Every row comes from one small tree of marks. The marks that hang from a mark follow it in brackets, in the order of their numbers. Every link used is in the known rows. Which tree was each row made from?
Known rows
K107(K110 K753(K176 K566)): |   3 |  37 | -19 |   7 |   4 |  44 | -40 |   6 |   0 |  -1 |   7 |  10 |   0 | -53 |  28 | -36 |   0 |  10 |   5 |  30 | -32 |  58 |  15 |
K107(K110): |  -3 |   2 | -15 |   7 | -10 |  22 | -19 |   3 |  -5 |  -3 | -20 |  14 |  -8 | -17 |  10 |  17 |   4 |  -5 |  -4 |   3 | -10 |  16 |  -1 |
K753(K107 K176(K937(K157)) K566): |    3 |   65 |   -3 |   10 |  -21 |   30 |  -18 |  -21 |    6 |    4 |   42 |  -41 |   -5 |  -47 |   33 | -116 |  -14 |  -15 |   14 |   -9 |  -13 |   56 |  -33 |
K110(K176 K459): |   1 |  62 |  -3 |  11 | -41 |  -3 |  -8 |  25 |  36 | -12 | -25 | -17 | -33 |  22 |  20 |  29 |  22 |  -6 |  -5 |  -1 |  11 |  41 |  45 |
K937(K459 K566): |  -9 |  10 |  -6 |   7 |   2 |  -2 | -13 |  -3 |  12 |   0 |  21 | -39 | -52 |   1 |   6 | -35 |   2 |  51 |  -1 |  22 |  12 |  39 |  23 |
K107(K110(K157 K459) K753(K176)): |  19 |  56 | -20 |  14 | -34 |  44 | -52 |  17 |  26 |  22 | -27 |   9 | -33 |  -7 |  24 |  55 |  26 | -30 |   0 |  34 | -21 |  57 |  24 |
K753(K107): |   7 |  23 |   4 | -10 |  -1 |  11 | -12 | -11 |  -4 |  11 |  33 |  -5 |   1 | -19 |  -2 | -32 |   5 | -26 |  12 | -10 | -13 |  -2 | -13 |
K176(K937(K566)): |   5 |  29 | -25 |  34 | -23 |   9 | -31 | -20 |   8 | -11 |  10 | -35 |   2 | -14 |  28 | -41 |  -4 |  30 | -12 |   5 |  -2 |  40 |   0 |
K176(K937): |   4 |  21 | -30 |  18 | -16 |   2 | -13 |  -3 |   1 |  -5 | -13 | -23 |  17 | -11 |  18 |  -6 |  -4 |   4 |  -9 |  -2 |  -2 |  -2 | -15 |
K176(K937(K157 K459 K566)): |  -6 |  24 | -24 |  22 | -13 |  -2 | -13 |   2 |  32 |   2 |   7 | -61 | -44 |  -7 |  25 | -55 | -14 |  55 | -11 |  23 |  20 |  77 |  -5 |
K937(K157 K459 K566): | -11 |   1 |   5 |   4 |   5 |  -3 |   2 |   4 |  33 |   6 |  19 | -37 | -61 |   6 |   7 | -53 | -12 |  50 |  -1 |  26 |  23 |  78 |  11 |
K937(K459): | -10 |   2 |  -7 |  -7 |   5 |  -9 |   4 |  14 |   6 |   8 |  -2 | -25 | -33 |   4 |  -5 |   2 |   4 |  28 |   1 |  14 |  14 |  -6 |   9 |
K753(K107(K110(K459)) K176(K937)): |  12 |  89 | -36 |  19 | -59 |  40 | -55 |  -9 | -18 |  21 |   1 | -37 | -12 | -25 |  26 |  -8 |  23 | -41 |   8 | -11 | -39 |  40 | -19 |
K753(K107(K110) K176(K937) K566): |   4 |  72 | -31 |  18 | -33 |  53 | -52 | -25 | -15 |  -2 |  23 | -29 |   2 | -67 |  40 | -80 |   4 | -25 |  10 | -11 | -36 |  37 | -21 |
K673(K157): |  17 |  -4 |  23 |  10 |  -2 |   8 |   7 |  15 |  28 | -18 |   0 |   3 | -15 |   5 | -10 |   6 |  -9 | -12 |  -2 |  10 |  -6 |   0 | -17 |
K110(K459): |   7 |  18 |   0 |   6 | -19 |  -3 |   1 |   4 |  10 |   4 | -13 | -16 | -24 |  26 |  -4 |  23 |  14 |   2 |  -1 |   4 |   4 |  33 |  31 |
K110(K157 K176(K753) K459(K673)): |  -8 | 115 | -44 |  41 | -10 |   9 | -13 |   6 |  22 | -12 | -45 |  -8 | -30 |  16 |  61 |  57 |  22 |  -5 | -21 |  18 |   4 |  12 |  62 |
K110(K176(K753) K459): |   3 |  65 | -48 |  30 | -10 |   0 | -17 |  19 |  22 |   1 | -43 |  -6 | -12 |  25 |  35 |  33 |  18 |   6 | -10 |  11 |  18 |  30 |  29 |
K937(K566): |   2 |   9 |   3 |  15 |  -5 |   7 | -19 | -19 |   4 |  -8 |  24 | -14 | -17 |  -4 |  10 | -35 |  -2 |  25 |  -3 |   8 |  -3 |  45 |  16 |
K176(K753 K937(K459 K566)): |  -2 |  37 | -78 |  45 |  14 |   1 | -36 | -11 |  -1 |   8 |  -6 | -51 | -12 | -10 |  38 | -36 |  -5 |  70 | -15 |  32 |  20 |  27 |  -8 |
K107(K110(K176 K459(K673)) K753): |  -8 | 110 | -31 |  16 | -14 |  17 | -29 |  33 |  14 | -14 | -36 |   2 | -17 | -22 |  51 |  56 |  24 |   7 | -19 |  32 | -35 |  63 |  68 |
K753(K107(K110) K566): |   3 |  26 |  -5 |   2 |  -5 |  45 | -26 | -17 |   3 |  -8 |  27 |   1 | -15 | -50 |  19 | -63 |   5 | -15 |   9 |  -5 | -20 |  43 |  11 |
K937(K157 K459(K673) K566): | -29 |  45 |   6 |   7 |  19 |  -9 |  13 |  -9 |   4 |  -6 |  25 | -45 | -58 |  -5 |  23 | -53 | -12 |  60 | -10 |  30 |   0 |  65 |  30 |
K753(K176): |  -4 |  24 |   6 |   0 | -11 |   8 | -11 |  -7 | -20 |  11 |   9 |  -5 |  -1 |  -4 |   2 | -12 |   1 | -14 |  10 |  -2 | -13 |   0 | -13 |
K459(K673): | -19 |  42 |  -1 |   3 |  15 |  -5 |  12 | -14 | -28 | -11 |   7 |  -6 |   4 | -11 |  16 |   2 |  -2 |   8 |  -9 |   4 | -24 | -12 |  20 |
K107(K110(K459) K753(K566)): |  13 |  22 | -25 |  16 |   0 |  31 | -28 |  14 |  34 |  -7 | -14 |   1 | -25 | -22 |  25 |   0 |  12 |  24 |  -6 |  37 | -15 |  87 |  60 |
K176(K753(K566) K937(K157 K459)): |  -6 |  23 | -67 |  35 |  28 |   5 |   2 |   4 |  28 |   3 | -16 | -45 | -17 | -18 |  42 | -65 | -21 |  62 | -12 |  29 |  35 |  46 |  -8 |
K937(K157 K459): | -12 |  -9 |   3 | -10 |  10 | -11 |  19 |  23 |  26 |  16 |  -5 | -24 | -43 |   7 |  -3 | -19 | -10 |  25 |   0 |  18 |  22 |  35 |  -7 |

Which tree is each row?
|  10 | 107 | -41 |  23 | -69 |  32 | -53 |  16 |  29 |  -5 | -26 | -30 | -18 | -26 |  47 |  11 |  30 | -36 |  -7 | -12 | -16 |  54 |  13 |
K753(K107(K110(K176(K937) K459)))
|  13 |  33 |  -2 |   7 | -22 |  59 | -35 | -19 |  33 |  -8 |  18 |   5 | -37 | -49 |  31 | -43 |  10 | -37 |   5 |   0 |  -8 |  31 |  20 |
K753(K107(K110(K157)) K566)
|   1 |  79 | -72 |  56 | -13 |  12 | -49 |  -5 |  17 | -17 | -19 | -26 |  14 | -18 |  66 | -30 |   1 |  38 | -21 |  14 |  12 |  44 |   1 |
K110(K176(K753 K937(K566)))
|   6 |  82 | -30 |  29 | -57 |   0 | -22 |  23 |  38 | -14 | -39 | -39 | -14 |  11 |  39 |  24 |  19 |  -1 | -14 |  -4 |   9 |  38 |  30 |
K110(K176(K937) K459)
|  11 |  54 | -36 |  14 |  -7 |  13 | -37 |   8 | -10 |  15 |  -1 | -16 |  35 | -32 |  27 | -11 |  -1 |   3 |  -2 |  22 | -26 |   9 | -29 |
K107(K753(K176(K937)))
|   6 |  64 |  -7 |   5 | -27 |  19 | -22 | -10 |  -6 |  22 |  28 | -31 |   5 | -32 |  22 | -68 |  -8 | -37 |  12 | -12 | -19 |  31 | -63 |
K753(K107 K176(K937(K157)))
|  12 |  50 | -50 |  28 |   5 |  41 | -36 | -18 |   4 |   7 |   0 |  -6 | -20 | -24 |  32 | -35 |  15 |   2 |   3 |  11 |  -8 |  59 |  26 |
K176(K753(K107(K110(K459)) K566))
| -10 |  47 |  17 |  21 |  13 |   1 |   7 |  -1 |  11 | -28 |  27 | -40 | -62 |  -4 |   9 | -27 | -10 |  48 | -12 |  36 | -16 |  27 |  28 |
K937(K459(K673(K157)) K566)
|   6 |  56 | -47 |  26 | -13 |  46 | -53 |   2 |  -2 |  -5 |  -7 | -12 |  18 | -64 |  47 | -40 |  -3 |  14 |  -4 |  26 | -33 |  56 |  -2 |
K107(K110 K753(K176(K937) K566))
|  -1 |  70 | -59 |  41 | -15 |  31 | -32 |  14 |  33 | -18 | -48 |  -2 | -28 |  -9 |  57 |   4 |  17 |  18 | -11 |  17 |  11 |  76 |  57 |
K107(K110(K176(K753(K566)) K459))
|  10 |  71 | -42 |  38 | -24 |  14 | -26 |  21 |  52 |   1 | -50 |  -2 | -33 |  28 |  44 |  55 |  24 | -13 | -13 |  15 |  28 |  25 |  40 |
K110(K157 K176(K753) K459)
|  11 |  53 | -60 |  34 |  17 |  25 | -29 | -30 |  -6 |  -2 |  17 | -25 |  28 | -44 |  44 | -78 |  -6 |  11 |  -1 |   2 |  -2 |   7 | -18 |
K176(K753(K107 K566) K937)
|  17 |  73 | -24 |  21 | -42 |  38 | -49 |  45 |  69 |  -4 | -53 |  14 | -43 |  -9 |  47 |  74 |  32 | -23 | -15 |  35 |   0 |  69 |  55 |
K107(K110(K157 K176 K459) K753)
|  -1 |  49 | -15 |  17 | -46 |  40 | -35 |  26 |  43 | -17 | -44 |  21 | -35 | -19 |  44 |  44 |  18 | -35 | -11 |   4 |   5 |  25 |  21 |
K107(K110(K157 K176))
|   6 |  35 | -33 |  14 |  34 |  23 | -15 | -25 |  -5 |   4 |  31 |  -3 |  12 | -34 |  24 | -76 |  -3 |   5 |   8 |   5 |  -1 |   8 |   0 |
K176(K753(K107 K566))
|   6 |  10 | -25 |   8 |  16 |  36 | -28 |   8 |  20 | -12 |  -4 |  17 |  -1 | -49 |  27 | -21 |  -2 |  22 |  -5 |  33 | -18 |  57 |  31 |
K107(K110 K753(K566))
|   9 |  64 |   4 |  18 | -56 |  12 | -16 |  26 |  62 | -12 | -36 | -11 | -52 |  26 |  31 |  52 |  28 | -27 |  -8 |   2 |  21 |  35 |  54 |
K110(K157 K176 K459)
| -11 |  88 |  -9 |  22 | -10 |   4 |   0 |   9 | -12 | -14 |   1 | -56 | -28 | -17 |  21 |  -7 |  -8 |  12 |  -8 |  21 | -36 | -24 | -19 |
K753(K176(K937(K459(K673(K157)))))
|  -1 |  64 | -19 |  16 | -50 |  21 | -27 |  30 |  33 | -11 | -45 |  -2 | -39 |   5 |  29 |  46 |  25 | -13 |  -8 |   2 |  -1 |  64 |  45 |
K107(K110(K176 K459))
|  -8 |  57 | -29 |  24 | -26 |   8 | -38 | -11 |  -8 |   7 |  18 | -66 | -35 | -14 |  26 | -50 |   0 |  43 |  -1 |  15 |  -6 |  33 |  -5 |
K753(K176(K937(K459 K566)))
|  10 |  46 | -24 |  18 |   2 |  22 | -19 |   7 |  22 |   0 |  15 | -25 |  14 | -42 |  40 | -74 | -21 |  19 |   0 |  27 | -10 |  69 | -14 |
K107(K753(K176(K937(K157)) K566))
|  -6 |  32 | -79 |  35 |  23 |   6 | -13 |  -4 |   5 |  -2 | -16 | -47 |  -6 | -21 |  40 | -46 |  -8 |  64 | -12 |  26 |  24 |   5 |   3 |
K176(K753(K566) K937(K459))
|   2 |  19 | -18 |  31 | -16 |   7 | -16 | -12 |  24 |  -8 |  10 | -34 | -10 | -11 |  31 | -61 | -19 |  29 | -12 |   8 |   8 |  83 | -14 |
K176(K937(K157 K566))
|  -6 |  74 | -33 |  21 | -46 |  10 | -26 |  34 |  59 | -12 | -40 | -41 | -44 |  -8 |  49 |  20 |  14 |   5 | -16 |   9 |  29 |  -4 |  17 |
K110(K157 K176(K937(K459)))
| -11 |  45 |  14 |   5 |  18 |  -6 |  24 |  17 |   5 | -20 |   2 | -28 | -44 |  -1 |  -1 |   9 |  -7 |  20 |  -9 |  28 | -17 | -16 |   9 |
K937(K459(K673(K157)))
|   7 |  35 | -71 |  51 |   8 |  11 | -40 | -24 |  -5 |  -2 |  -5 | -26 |  21 | -13 |  43 | -39 |  -9 |  45 | -16 |  18 |   7 |  30 | -12 |
K176(K753 K937(K566))
|   7 |  59 |   4 |   9 | -31 |  67 | -47 | -24 |   9 |   2 |  27 |   1 | -37 | -54 |  32 | -53 |  12 | -51 |  15 |  -3 | -23 |  32 |   5 |
K753(K107(K110(K157)) K176 K566)
|   3 | 108 | -25 |  42 |   1 |   3 |   4 |  21 |  24 | -28 | -40 | -10 | -22 |  19 |  39 |  44 |   7 |   4 | -19 |  25 | -13 |  19 |  34 |
K110(K176(K753) K459(K673(K157)))
|  12 |  45 | -57 |  24 |  16 |  13 | -18 | -10 |  -1 |  22 |   3 | -18 |  26 | -26 |  34 | -53 | -14 | -10 |  -3 |   4 |   5 |  18 | -61 |
K176(K753(K107) K937(K157))
|  16 |  70 | -53 |  26 | -35 |  32 | -56 |  18 |  -1 |  17 | -30 | -19 |   4 | -23 |  33 |  32 |  17 |  -3 |  -6 |  28 | -37 |  60 |   0 |
K107(K110(K459) K753(K176(K937)))
|   0 | 100 |  19 |  24 | -30 |   0 |  11 |  25 |  39 | -40 | -22 | -18 | -41 |  17 |  26 |  40 |  10 | -11 | -14 |  14 | -21 |  30 |  48 |
K110(K176 K459(K673(K157)))
|  -2 |  69 |  -5 |   5 | -24 |  45 | -35 |   3 |  30 | -22 |  12 |   0 | -24 | -54 |  43 | -56 |  12 | -21 |   5 |  -7 | -13 |  53 |  28 |
K753(K107(K110(K176)) K566)
| -23 |  74 | -35 |  29 |  -1 |  -5 | -15 | -20 | -13 | -14 |  14 | -68 | -29 | -19 |  41 | -35 |  -3 |  67 | -19 |  22 | -15 |  22 |  30 |
K176(K937(K459(K673) K566))
|   3 |  87 | -41 |  17 | -48 |  36 | -53 |  13 |  15 |  -9 | -14 | -14 |   6 | -52 |  50 | -13 |  15 | -35 |  -5 | -15 | -20 |  25 | -17 |
K753(K107(K110(K176(K937))))
|   9 |  53 | -52 |  20 | -15 |  36 | -57 |  12 | -15 |  12 | -18 |  -3 |  29 | -49 |  36 |   5 |   4 |  -3 |  -6 |  23 | -39 |  27 | -30 |
K107(K110 K753(K176(K937)))
|   3 |  55 | -77 |  21 |  17 |   6 | -30 |  -4 | -11 |  27 |   6 | -42 |   5 | -25 |  28 | -32 |   3 |  19 |  -1 |  13 |   6 | -22 | -39 |
K176(K753(K107) K937(K459))
|   9 |  74 | -37 |  43 | -19 |  24 | -21 |   7 |  63 | -18 | -36 | -10 | -44 |  11 |  57 |   7 |  18 |   6 | -12 |  18 |  33 |  48 |  69 |
K110(K157 K176(K753(K566)) K459)
|   9 |  91 | -34 |  26 |  -8 |  21 | -24 |   0 |  32 |  -5 |   3 | -20 | -21 | -11 |  45 | -43 |  18 |  -1 |   3 |   5 |  10 |  52 |  41 |
K110(K176(K753(K107 K566)) K459)
|   4 |  58 |  20 |  19 |  -8 |   0 |  21 |   6 |  12 | -25 |  -6 | -20 | -35 |  20 |   2 |  34 |   3 |  -6 | -10 |  16 | -29 |  19 |  32 |
K110(K459(K673(K157)))
|  13 |  94 | -72 |  55 | -42 |  18 | -39 |  19 |  50 |  -4 | -62 | -24 | -15 |  14 |  64 |  48 |  20 |  -9 | -23 |  12 |  26 |  21 |  23 |
K110(K157 K176(K753 K937) K459)
|   9 |  42 |  -6 |   7 | -26 |  39 | -25 | -13 |  20 |  -4 |  16 | -17 | -41 | -26 |  17 | -41 |  17 | -15 |   9 |  -1 | -18 |  69 |  43 |
K753(K107(K110(K459)) K566)
